Every row comes from one small tree of marks. The marks that hang from a mark follow it in brackets, in alphabetical order. Every link used is in the known rows. Which tree was each row made from?
Known rows:
T(K): -1.75  1.19  1.65  -5.04  0.37  -0.48  1.43  -1.59  0.88  -2.45  -1.30  1.53  2.31  1.75  -0.09  -2.23  -2.06  -0.26  -1.75  -1.51  -0.55  0.19
U(L(X(H N))): -2.51  3.64  2.75  2.82  1.73  -3.26  -0.16  -2.75  -2.27  -3.83  -2.25  1.73  -0.15  2.56  1.10  0.41  4.49  -1.41  -2.64  -1.61  3.36  -0.13
N(X(P(H T(K)))): -4.89  3.81  1.49  -4.41  2.11  -4.92  -0.64  2.75  0.47  -4.96  -0.07  -0.45  0.27  3.07  -2.72  -2.04  1.90  0.48  -0.58  -0.58  -2.83  3.30
G(N): 0.21  -0.80  1.29  -2.83  1.22  -1.93  0.14  -1.48  -1.07  -1.03  -0.50  1.06  2.40  3.09  1.98  1.03  -1.52  -0.10  -1.29  -0.88  1.31  0.03
N(X(H(P))): -1.24  3.38  1.16  -0.18  2.88  -4.95  -0.09  0.93  -2.00  -4.62  -3.82  -0.77  -1.81  2.08  0.25  -3.26  1.46  -1.02  -0.17  -0.16  -0.15  1.13
G(N(X)): -1.09  -0.22  0.78  -2.69  3.70  -5.47  -0.35  0.02  -2.53  -2.91  -1.29  1.64  1.41  3.25  1.80  1.66  -0.28  -1.27  -1.57  -0.57  1.13  0.16
P(T(K) X(H)): -2.88  2.59  2.09  -5.35  1.88  -4.07  0.06  -1.05  1.97  -4.74  -1.24  -0.21  1.13  3.60  -0.61  0.20  0.80  -0.95  -2.19  -1.72  -2.88  3.65
P(H X(N)): -3.35  -1.51  2.01  -1.67  -1.38  -6.77  -4.23  -0.19  -2.76  -0.79  -2.56  0.28  1.43  4.71  1.07  1.47  -0.50  3.37  -3.05  -1.39  0.11  3.28
G(N(X(P))): -2.20  1.34  1.93  -3.28  2.90  -3.96  0.21  0.97  -2.09  -3.50  -1.06  1.21  0.59  4.13  0.76  -1.03  0.81  -1.14  -1.29  -1.64  1.42  1.23
K(P(X(H L N)) T): -2.05  2.28  0.52  -2.63  0.36  -6.56  -0.25  -5.39  -5.10  -3.38  -2.19  -0.57  0.58  4.95  0.53  0.98  3.37  2.52  -1.59  -4.07  0.12  3.26
N(X(P(T(K)))): -4.04  3.87  1.65  -5.00  3.21  -3.39  1.39  1.65  0.38  -6.17  -0.33  0.77  0.50  1.80  -1.68  -2.60  2.13  -1.19  -0.57  -1.47  -0.65  1.99
X(L N P(H T)): -5.01  4.00  3.10  -0.87  0.40  -2.92  -0.53  0.84  -0.77  -3.03  2.29  -1.65  0.97  3.72  -1.03  -1.20  3.63  4.01  2.11  -3.31  0.61  1.56
P(H T(K) X(L N)): -6.71  1.45  3.28  -3.97  2.11  -7.28  -1.54  -1.13  -0.94  -3.87  0.22  -0.27  3.46  6.11  -0.52  2.62  2.30  3.96  -0.15  -3.00  -2.20  2.95
X(H L N P(T)): -3.98  6.76  3.56  -0.80  2.00  -0.96  1.36  -0.44  0.72  -4.45  2.02  -1.01  -1.40  2.74  -0.41  -2.44  4.27  0.46  1.90  -4.81  1.49  0.76
T(K(P(H X))): -3.70  0.14  1.07  -6.38  -1.88  -4.56  -1.18  -0.30  -1.13  -2.07  -4.64  -0.83  3.28  4.85  -2.93  -2.16  -0.27  3.38  -3.60  -1.39  -3.38  4.38
G(N(X(H(P(T(K))) L))): -4.29  4.85  3.09  -2.93  7.25  -5.46  2.31  -1.07  -0.96  -6.58  -0.49  -0.54  1.08  6.09  -0.07  0.54  3.29  -0.70  2.38  -2.01  -1.83  0.70
L(X(H P(T))): -0.64  6.22  2.54  0.00  1.99  -2.52  0.46  2.53  0.08  -4.96  -0.60  -0.45  -2.49  0.12  -0.50  -2.43  4.00  -0.86  -1.99  -1.47  -0.49  2.86
X(H L): -0.16  4.10  1.01  -0.15  0.61  -2.02  1.10  0.15  -0.30  -2.17  -0.59  -1.46  0.00  1.23  0.75  -3.25  1.04  0.48  -0.29  -2.42  -0.29  -0.42
G(N(X(P(H T)))): -3.23  1.73  1.36  -2.88  3.03  -5.51  -1.35  2.03  -1.10  -3.59  0.65  -0.21  0.77  4.70  -0.79  1.06  1.83  0.45  -0.28  -0.21  -1.23  2.87
G(N(X(P(H T(K))))): -4.93  2.68  2.24  -5.26  3.94  -4.88  -0.35  0.98  0.20  -4.43  0.76  0.54  1.22  5.89  -1.63  1.00  1.29  -0.26  -0.33  -1.11  -2.55  3.00
L(X(H(P(T(K))) N)): -3.54  5.76  4.81  -0.33  5.25  -3.61  0.64  -1.58  -0.94  -6.33  -1.92  1.25  -1.57  2.74  0.41  0.60  3.23  -0.35  -0.11  -2.08  0.07  1.37
K(P T): 1.28  0.39  -2.04  -3.65  -1.31  -2.91  0.33  -4.53  -3.76  -2.10  -1.45  -0.29  1.76  1.28  -0.56  -0.33  0.53  1.88  -1.65  -0.43  -0.19  2.19

Write each row's tree:
-3.66  -0.88  1.68  -1.96  0.07  -7.25  -4.00  -0.04  -1.54  -2.40  -0.58  -0.60  1.97  4.14  0.30  3.50  1.10  3.24  -1.40  -0.61  -0.49  3.89 -> P(H T X(N))
-5.63  3.84  3.78  -4.21  3.75  -5.21  0.77  -2.45  0.35  -5.54  -0.12  0.30  1.41  5.14  0.31  1.53  3.02  0.41  -0.37  -4.69  -0.99  1.95 -> P(T(K) X(H L N))
-1.05  -0.61  -0.59  -4.13  -0.84  -4.95  -0.44  0.22  -2.18  -3.45  -3.57  -1.44  3.52  1.81  -1.67  -0.99  2.40  2.78  -2.29  -0.81  0.01  3.78 -> K(P(T X))
-3.30  3.85  3.51  0.29  1.60  -4.50  -2.06  2.15  -1.83  -3.80  0.29  0.43  -1.05  1.84  -0.23  0.75  3.56  2.31  -1.38  -1.62  0.64  2.90 -> L(X(N P(H T)))
-1.92  3.18  3.72  0.28  1.06  -1.31  -0.19  -2.48  -0.94  -3.06  -2.57  -0.26  -1.85  3.25  1.06  -1.98  0.64  0.12  0.84  -2.02  2.00  0.50 -> X(H(P) N)
-2.23  5.39  1.05  -2.07  2.62  -3.82  0.14  2.67  0.45  -5.36  -0.40  -0.81  -2.44  0.95  -1.32  -2.95  3.03  -2.06  -0.64  -1.18  -0.75  2.52 -> N(X(H P(T)))
-3.81  7.72  3.15  -3.86  1.90  0.19  3.30  0.23  2.67  -5.22  1.53  -1.70  -0.10  3.12  -2.09  -4.74  3.29  -0.05  1.38  -4.06  -2.29  1.67 -> X(H L P(T(K)))
-5.06  3.29  2.92  -5.50  0.92  -3.75  1.23  -2.57  -1.36  -3.83  -4.15  0.09  1.86  5.20  -1.60  -2.12  1.85  1.73  -2.21  -5.11  -0.81  2.16 -> T(K(P(X(H L N))))
-1.06  2.04  0.91  -2.15  4.07  -5.16  -0.38  -0.08  -1.21  -3.10  -1.32  0.87  -0.79  3.45  1.40  1.31  0.08  -2.47  -1.68  -0.90  -0.15  0.70 -> G(N(X(H)))
-1.56  2.70  1.13  -1.52  1.75  -5.74  0.04  0.38  -0.59  -4.16  -0.64  -1.98  1.55  2.73  0.57  -0.37  3.29  1.19  -0.70  -2.17  -0.95  2.59 -> P(T X(H L))
-4.75  4.94  2.64  -3.86  0.41  -1.67  1.34  1.57  1.21  -3.72  1.85  -2.13  2.27  3.96  -2.82  -3.55  2.70  3.38  1.44  -2.51  -3.05  2.51 -> X(L P(H T(K)))
-1.84  0.88  1.07  -1.84  4.64  -6.13  0.79  0.23  -3.55  -3.35  -0.72  1.00  2.17  3.78  2.12  1.12  1.26  0.13  -0.27  -1.82  1.30  -0.84 -> G(N(X(L)))
-5.14  4.81  4.45  -2.03  2.50  -3.84  -1.02  0.93  -0.55  -4.81  0.22  1.23  -0.41  3.01  -1.10  0.52  3.15  1.72  -1.39  -2.31  -0.73  3.07 -> L(X(N P(H T(K))))
-2.50  1.69  1.13  -3.39  0.19  -4.91  -1.19  -1.42  -1.30  -3.80  -3.25  -1.02  0.80  2.96  -1.52  0.45  3.00  1.46  -2.00  -2.39  0.34  3.66 -> K(P(T X(H N)))
-2.00  4.50  2.46  -2.64  2.11  -0.62  1.75  -1.64  1.85  -4.97  -1.39  -1.47  0.00  2.85  -1.36  -2.76  1.08  -0.39  1.43  -0.57  -2.04  1.87 -> X(H(P(T(K))))
-4.05  4.23  3.00  -1.18  1.53  -1.49  2.30  -1.11  -0.51  -6.04  -0.95  1.02  2.71  3.00  -1.61  -2.26  5.71  -0.77  -1.68  -1.44  1.37  1.89 -> U(L(X(P(T(K)))))
-5.88  1.13  2.48  -5.43  -0.36  -5.52  -0.76  -1.32  -2.44  -2.64  -3.72  -0.36  3.62  6.24  -2.27  -1.10  1.42  4.59  -2.15  -3.69  -1.82  3.01 -> T(K(P(H X(L N))))
-2.32  2.01  2.41  -3.61  2.10  -0.90  2.17  -1.67  0.31  -5.17  -1.33  -0.78  2.77  2.78  -0.87  -2.21  0.82  1.13  2.07  -0.15  -0.62  1.35 -> H(P(T(K)))
